In the rows, 128 means zero.
Known rows, with every step that occurs
tarin zivo fupi rara: [114 156 147 152 141 125  54 128 127 152 121 122 111 115 155 108 139 144
 111 104 123 118 167 133 144 141 127  90 144 145 107 137 102 122 150  85
 163  77  19]
fupi lipa puvil rara piga: [ 99 133 183  84  97 149  82 147 161 151 116 198 153 119 123  97 133 117
 112 125  96 136 151  93  90 113 144 182 103 109  87 145 132 119 136 120
 147 125 189]
puvil gasi setin rara: [112 124 187 138 139  92 119 109 144 140 132 119 185 159 144 127 121 100
 114 108 117 121 149 161 139 138 148  24 108 120 106 158 119 130 132 108
 125 121  73]
rara setin gasi puvil lipa: [153 120 142 143 219 141 174 113  75 163 137  88 142 155  92 120 129 137
 128 127  59 127 117 114 144 120 156 160  68  75  55 139 134 115 114 116
 155  69 104]
ditu lipa fupi rara: [114 164 161 172 104 105 181 128  74 120 125  86  74 129 154 128 141 120
 103 106 128 130 150 136 130 130 147 158 135 136  92 126 131 104 167 111
 108 104 103]
zivo fupi rara setin: [127 211 160 163 140 125 100 137 140 129 113 109  96 141 143  98 140 132
 178  83 118 122 216 106 166 128 150  99 143 104 109 143  97 119 148  94
 140  78  43]
lipa puvil rara piga: [100 114 179  93 127 156  82 151 162 138 107 194 146 125 119 115 128 121
 107  89 106 155 181  84 112 102 149 159  62 104  84 150 119 122 133  96
 148 127 136]
guses fupi: [117 127 141 105 110 131 133 129 100 160 149 104  63 109 154 147 133 150
 127 119  94 132 139 142 125 145 157 126 111 121  76 166 109 119 146 154
 128 108  81]
kuga fupi lipa puvil gasi setin: [122 187 183  61 110 103 127 116 117 230 148 152 139 157 134  86 109 140
 102 172 113 141 130 115 107 170 141  76 128 138 118 165 125 110 123 138
 159 119 133]
zivo fupi rara: [125 181 157 136 135 123  59 138 125 130 126 123 113 140 134 107 143 139
 137  96 120 120 221 124 152 135 143  83 138 123 106 146 108 115 153  89
 129  88  44]
rara lifot: [116  78 131 121 107 107 100 116 142 139 161 132  99 127 124 148 121 153
 126 122 135 131 152 158 133 133 153 129 129 114  85 141 137 132 132 103
 145  98 119]
zivo fupi: [126 142 156 125 138 131  77 123 126 156 136 144 102 109 152 130 143 134
 144 119 120 128 164 143 139 142 146 103 106 116 109 150 111 135 136 120
 152  83  81]
baguv gasi: [126 101 131 137 127 140 122 118  94 146 120  98  98 131 156 142 122 148
 107  98 117 116 153 175 129 124 155 103  68 108  63 166 140 128 150 154
 134 124  88]
lipa puvil gasi setin rara fupi: [112 137 188 116 114  84  51 126 167 144 122 111 141 187 127 122 104 101
 125 120  93 169 157 144 125 131 146  72  93 126 124 169 122 129 128  56
 117 130  85]
setin gasi: [139 114 169 130 147 124 144 102 108 166 144 124  83 120 142 113 125 157
 100 111 104 127 184 162 135 129 150 125  88 105  52 150 133 140 123 141
 132 121  97]
lifot rara: [116 113 158 112 146 122 141 120 137 131 130 148 114 120 139 127 134 136
  95  89 140 126 197 137 137 129 132 107 121 112 107 149 116 134 159 151
 117 108  88]
zivo fupi guses: [129 150 159 142 100 122 103 121 110 171 145 166 112 119 150 151 137 144
 136 101 126 129 204 151 134 146 148 113 113 100 114 169  86 160 133 123
 139  79  71]
guses fupi rara setin gasi puvil: [144 187 146 140 154 135 165 140  69 164 143  45  98 173  97  96 121 154
 127  94  48 124 165 105 148 129 153 151 119  89  42 144 103  85 129 116
 127 113  40]
fupi lipa ditu: [112 161 160 126 132 113 157 119  97 118 145 157  61 106 171  99 144 137
 125 141 137 114 143 148  93 137 135 131 140 109  77 155 154 120 150 168
 168  78 146]
setin gasi puvil lipa: [150  88 137 117 216 139 139 113  61 164 150 101 158 151  82 131 133 146
  86 144  65 124 119 137 128 126 149 146  57  96  51 141 146 111 118 110
 146  79 110]
kuga fupi: [115 146 158  98 118 136 173 114 138 153 145 136  87 115 140 146 127 155
 124 118 101 146 169 144 133 161 156  98 111 128  92 155 116 126 124 146
 167 103  88]
puvil rara: [106 125 162 116 145 118 142 124 123 137 139 163 136 116 130 131 135 119
 134  97 124 124 161 115 123 119 148 109 121 116  90 151 108 137 153 161
 147 113 110]
puvil rara piga: [ 97 116 172 114 116 144 133 136 158 113 119 180 150 111 131 134 134 109
 117  73 105 130 156 102 125 119 149 139  99 106  84 145 117 132 143 117
 171 129 119]
lifot rara setin gasi: [141 149 173 143 166 122 180 108 139 149 131 126  91 133 138  95 124 142
 120  70 115 123 209 134 155 125 141 134 130  82  84 147 110 154 138 154
 119 116  93]
puvil lipa fupi zivo: [115  98 127 205 162 110  25 113  72 162 152 145  87 133 149 171 140 120
  59 132 148 136 121 116 113 154 147 134  89 126  96 135 142 112 145 121
 171  75 110]
lipa puvil gasi setin: [118 130 179 102 162  97  92 122 100 210 125 139 140 158 144  95 107 136
  92 131 139 148 165 107 125 127 140  77  62 122 104 165 126 112 130 111
 131 115  79]
gasi setin rara fupi lipa: [106 144 181 163  87  94 105 105 203  99 140  83 134 137 156 122 126  94
 140 147  63 134 119 170 107 159 150 108 175 121 131 154 122 118 127 101
 136 118 143]
fupi rara lifot: [114 114 131 131 106  99  94 131 142 114 149 111 103 157 107 125 120 155
 122 102 136 121 204 141 148 127 149 105 159 122  80 136 132 110 149  74
 120 103  83]
tarin zivo fupi rara setin gasi: [142 198 162 178 157 123  91 114 123 169 122 104  89 130 153  76 130 146
 134  82 100 115 179 132 163 136 136 118 157 115  82 135  96 140 132  83
 169  85  24]
lifot rara setin: [116 145 163 142 155 122 175 121 152 129 117 136  98 121 149 116 131 130
 140  72 134 129 202 114 152 123 139 123 126  93 113 147 104 136 152 159
 124 100  84]
rara puvil: [108  89 171  90 102 110 150 117  87 162 128 122 104 138 129 130 132 156
 117 116 113 133 177 144 154 121 154 124  65 116  92 144 121 114 134 128
 160  99 101]
ditu lipa puvil: [112 112 171  98 129 136 213 125 114 164 114 128  67 112 152 115 130 149
 106 152 114 159 150 139 109 105 147 176  58 122  97 151 132 115 135 119
 114  91 145]
zivo fupi lipa puvil gasi setin: [133 187 184  87 130  96  22 125 105 233 137 159 162 150 144  70 124 121
 121 171 129 125 128 113 111 151 131  83 125 125 135 161 120 117 136 110
 145  96 125]
ditu lipa puvil gasi setin: [115 134 186  91 137 102 209 119  91 200 121 122 120 149 154  95 113 125
  84 155 124 151 112 122 114 121 139 117  75 130 120 160 128 108 139 109
 128 111 121]
kuga fupi rara setin gasi: [143 225 175 141 133 129 200 115 140 147 136  96  68 161 124  93 116 160
 142  78  79 132 228 130 162 148 161 103 154 106  64 147 107 123 120 121
 146 120  59]
ditu lipa fupi: [115 123 161 160 105 114 195 113  73 148 135 106  70  98 170 152 141 117
 110 128 127 140  95 152 116 137 149 182 105 129  98 132 134 123 149 141
 131  98 141]
puvil gasi setin rara fupi: [108 135 182 138 100  75  90 114 166 115 135  94 143 173 139 141 109  88
 134 105  93 144 128 166 139 147 147  47 132 128 127 163 121 139 137  77
 138 133  68]
gasi setin rara piga: [101 100 191 169 125 143 111 117 219  87 112 115 182 118 159 127 131 100
  97  94  75 136 161 152 130 137 157  97  94 100 102 147 117 101 107  70
 147 128  97]
lipa fupi kuga: [118 167 140 173 126 108  75 109  74 162 139 125  68 116 157 160 130 137
 128  50 150 141 141 147 131 135 158 119 114 115  80 128 128 138 138 121
 108 103  94]

Rows
[126 119 154  76 176 103 151 134  59  97 134 149 126 171 112 125 149 137
  94 100 136 117 169 118 141 121 138 119 133  97 118 156 126 128 177 123
 165  60 118] | lifot rara puvil lipa ditu
[125 192 152  70 144 107 174 139  60  95 138 115 100 196  99 121 141 159
 118 108  99 126 188 112 152 145 156  84 152 120  97 157 124 100 159  91
 193  62  81] | kuga fupi rara puvil lipa ditu
[108 123 172 101 100 103 132 132  87 135 116 100 107 169 113 107 131 160
 110  92 115 123 229 126 168 114 152  98  99 124  87 136 117  96 151  99
 135 104  63] | fupi rara puvil
[109 148 179  80  48  89  51 135 151 146 127 140 111 182 112 125 116 108
 148 148  97 151 150 173 104 123 141 107 105 133 103 161 150 148 143  88
 102 119 152] | setin rara fupi lipa puvil gasi
[115 127 164  96 119 127  98 125 123 186 124 152  92 115 143  95 132 155
 115 165 118 139 176 129  96 123 143 155  76 120  85 152 143 114 131 146
 119  92 159] | fupi lipa puvil
[106 151 171 171  72 134 168 141 109  95 105 101  85 126 154 131 140 112
  84  84 109 137 147 128 130 128 150 185 119 128  89 120 140  98 155  74
 131 121 112] | ditu lipa fupi rara piga
[114 126 193 114 149  99  73 123 145 169 120 130 185 170 129 106 113 114
 107 127 121 145 171 142 127 121 147  51  65 119 103 164 119 120 121  86
 104 120  87] | lipa puvil gasi setin rara
[126 190 142 124 133 128  77 115 120 157 135 144  83 116 155 139 136 142
 154  63 128 134 154 153 143 135 152  85 129 107 106 142 108 150 133 101
 127  84  74] | zivo fupi kuga
[116 121 166  75 133 109  87 132  84 202 123 163 103 156 127 114 114 147
 110 125 148 148 185 125 126 110 139  93  34 126  79 162 141 134 142 118
 117 108  86] | lipa puvil gasi
[108 142 198 105  89  85 169 124 154 131 119  91 123 178 141 124 108  90
 119 142  80 171 105 160 116 126 145 111 109 132 140 164 124 128 136  57
 112 127 126] | ditu lipa puvil gasi setin rara fupi
[110 129 200 105 128 103 190 120 135 157 116 112 164 159 143 107 119 103
 101 147 105 148 123 156 114 115 145  91  85 126 120 158 122 119 130  86
 101 114 131] | ditu lipa puvil gasi setin rara
[162 114 141 172 169 116 107 113   4 190 167 115 162 159  86 168 131 138
  77 120  89 128 135 139 118 145 155 181  81  82  54 148 124 139 121 111
 127  76 110] | setin gasi puvil lipa fupi guses
[122 112 152  89 163 104 154 128  43 113 135 132 102 158 125 132 146 145
 119 127 119 124 143 128 137 120 154 124  95 101  91 157 140 115 155 113
 189  50 120] | rara puvil lipa ditu
[110 173 155 128  91  95 136 122 121  94 149 134  23 125 165 116 133 126
 144 136 111 138 122 151  94 146 134 152 166 115  99 161 157 130 156 140
 179  89 141] | rara fupi lipa ditu
[139 167 160 164 180 130 176 126  89 145 126  74 123 169  96  81 120 149
 119  89  79 125 199 108 158 111 146 137  87  87  46 130 125  90 118 101
 134 103  50] | fupi rara setin gasi puvil
[151 150 141 153 246 133 192 120  53 126 145 106 112 161 109 107 135 135
 130 123  83 125 114 109 126 117 147 163  85  64  49 150 148 114 124 118
 186  51 107] | rara setin gasi puvil lipa ditu
[119 134 131 143 166 149 167 136  75 150 121 100 183 161 104 132 120 110
 147  80  89 113 103 106 129 106 151 134  73  80  69 150 114 111 147 163
 166 117  96] | baguv gasi puvil rara setin
[128 136 133  73 110 110 110 148  50 140 133  67 109 184  94 137 140 158
 120 118  68 114 168 114 160 133 168 114 125 123  89 155 103  94 172  96
 130  84  74] | guses fupi rara puvil lipa
[100 186 158  84  95 113 196 133 132 128 125 135  52 144 130 140 115 117
 148  74  98 178 107 125 105  99 152 178 139 123 123 148 110 150 154  90
 107 115 156] | ditu lipa puvil rara fupi kuga
[106 137 157 137 173 134 179 134 104 146 132 131 173 137 101 125 131 107
 158  97  95 129 125  77 132 109 145 145  96  88  87 136 102 109 134 152
 171  90 100] | gasi puvil rara setin
[112  98 177  56  80  86 137 123  53 192 130 142 117 173 115 131 121 146
 113 109 136 123 161 145 160 120 146  76  65 126  90 147 131 131 148 129
 162 112  83] | rara puvil gasi
[118 144 145  94  78 127 131 126 100 172 154 107  70 103 157 128 139 145
 133 154  88 113 108 149 102 156 152 147 145 122  82 161 120 118 150 180
 133 104 142] | guses fupi lipa
[117 217 160 138 118 130 193 128 149 127 122 103  78 147 134 114 123 152
 160  83  97 138 220 107 159 147 158  90 147 117  93 148 103 109 134 125
 154  99  47] | kuga fupi rara setin
[119 145 183  94 130  92  90 119  99 222 133 147 147 152 144  74 113 132
  98 166 132 130 138 112 102 138 134  92  98 126 108 160 139 109 136 134
 131 114 135] | fupi lipa puvil gasi setin
[137 183 191 115 144 123 145 120 125 196 134 160 115 137 119  63 124 131
 155 128  95 126 162 100 105 108 149 178 130  89  69 149 117 143 128 162
 127 115 188] | fupi lipa puvil rara setin gasi
[155 126 144 130 232 137 165 120  88 148 137 104 168 167  79 115 132 129
 104 103  77 121 142 108 146 121 140 158 101  71  82 138 123 124 135 125
 135  78 103] | lifot rara setin gasi puvil lipa
[114 100 167 175 116 160  94 122 191  87 101  79 192 142 163 135 120 101
  86  77  68 119 140 180 128 134 162  89  73  93  86 162 128 106 119  83
 141 153  96] | baguv gasi setin rara piga
[115 155 152  45  78 112 106 132 160 179 177 187 142 149  81 122 118 145
 145 160 107 140 128 118  94 150 151 151 191 127 104 148 116 133 132 126
 156 107 215] | kuga fupi lipa puvil rara lifot
[104 135 165  96 122 110  78 141 146 140 131 153  93 146 114 128 118 120
 143 109 102 171 167  96 111 113 145 153 103 120 108 163 113 140 150 107
 134 118 122] | lipa puvil rara fupi
[118 180 144 106 102 117 151 133  77 134 162 130  37 110 172 115 145 144
 135 149 109 112 105 144  88 154 143 144 165 111  73 171 131 118 160 183
 162  85 137] | guses fupi lipa ditu
[102 166 133 110 133 113 130 130 109 123 147 124 125 160  91 159 117 112
 147  54  83 155  97 113 122 117 146 131 131 107  98 135 112 127 142  94
 149 113  92] | gasi puvil rara fupi kuga
[132 117 166 111 184 129 157 121  79 166 158 137 174 148  81 113 127 127
  98 107  83 123 128 117 122 116 140 143  95  96  51 138 119 121 125 143
 154 121 110] | setin gasi puvil rara
[102 161 152 142  86 110 100 111 184  81 129 101  72 147 142 170 120 117
 163  47  87 158 157 194 135 123 163  91 135 113  98 146 123 157 130  68
  96 115  88] | setin rara fupi kuga
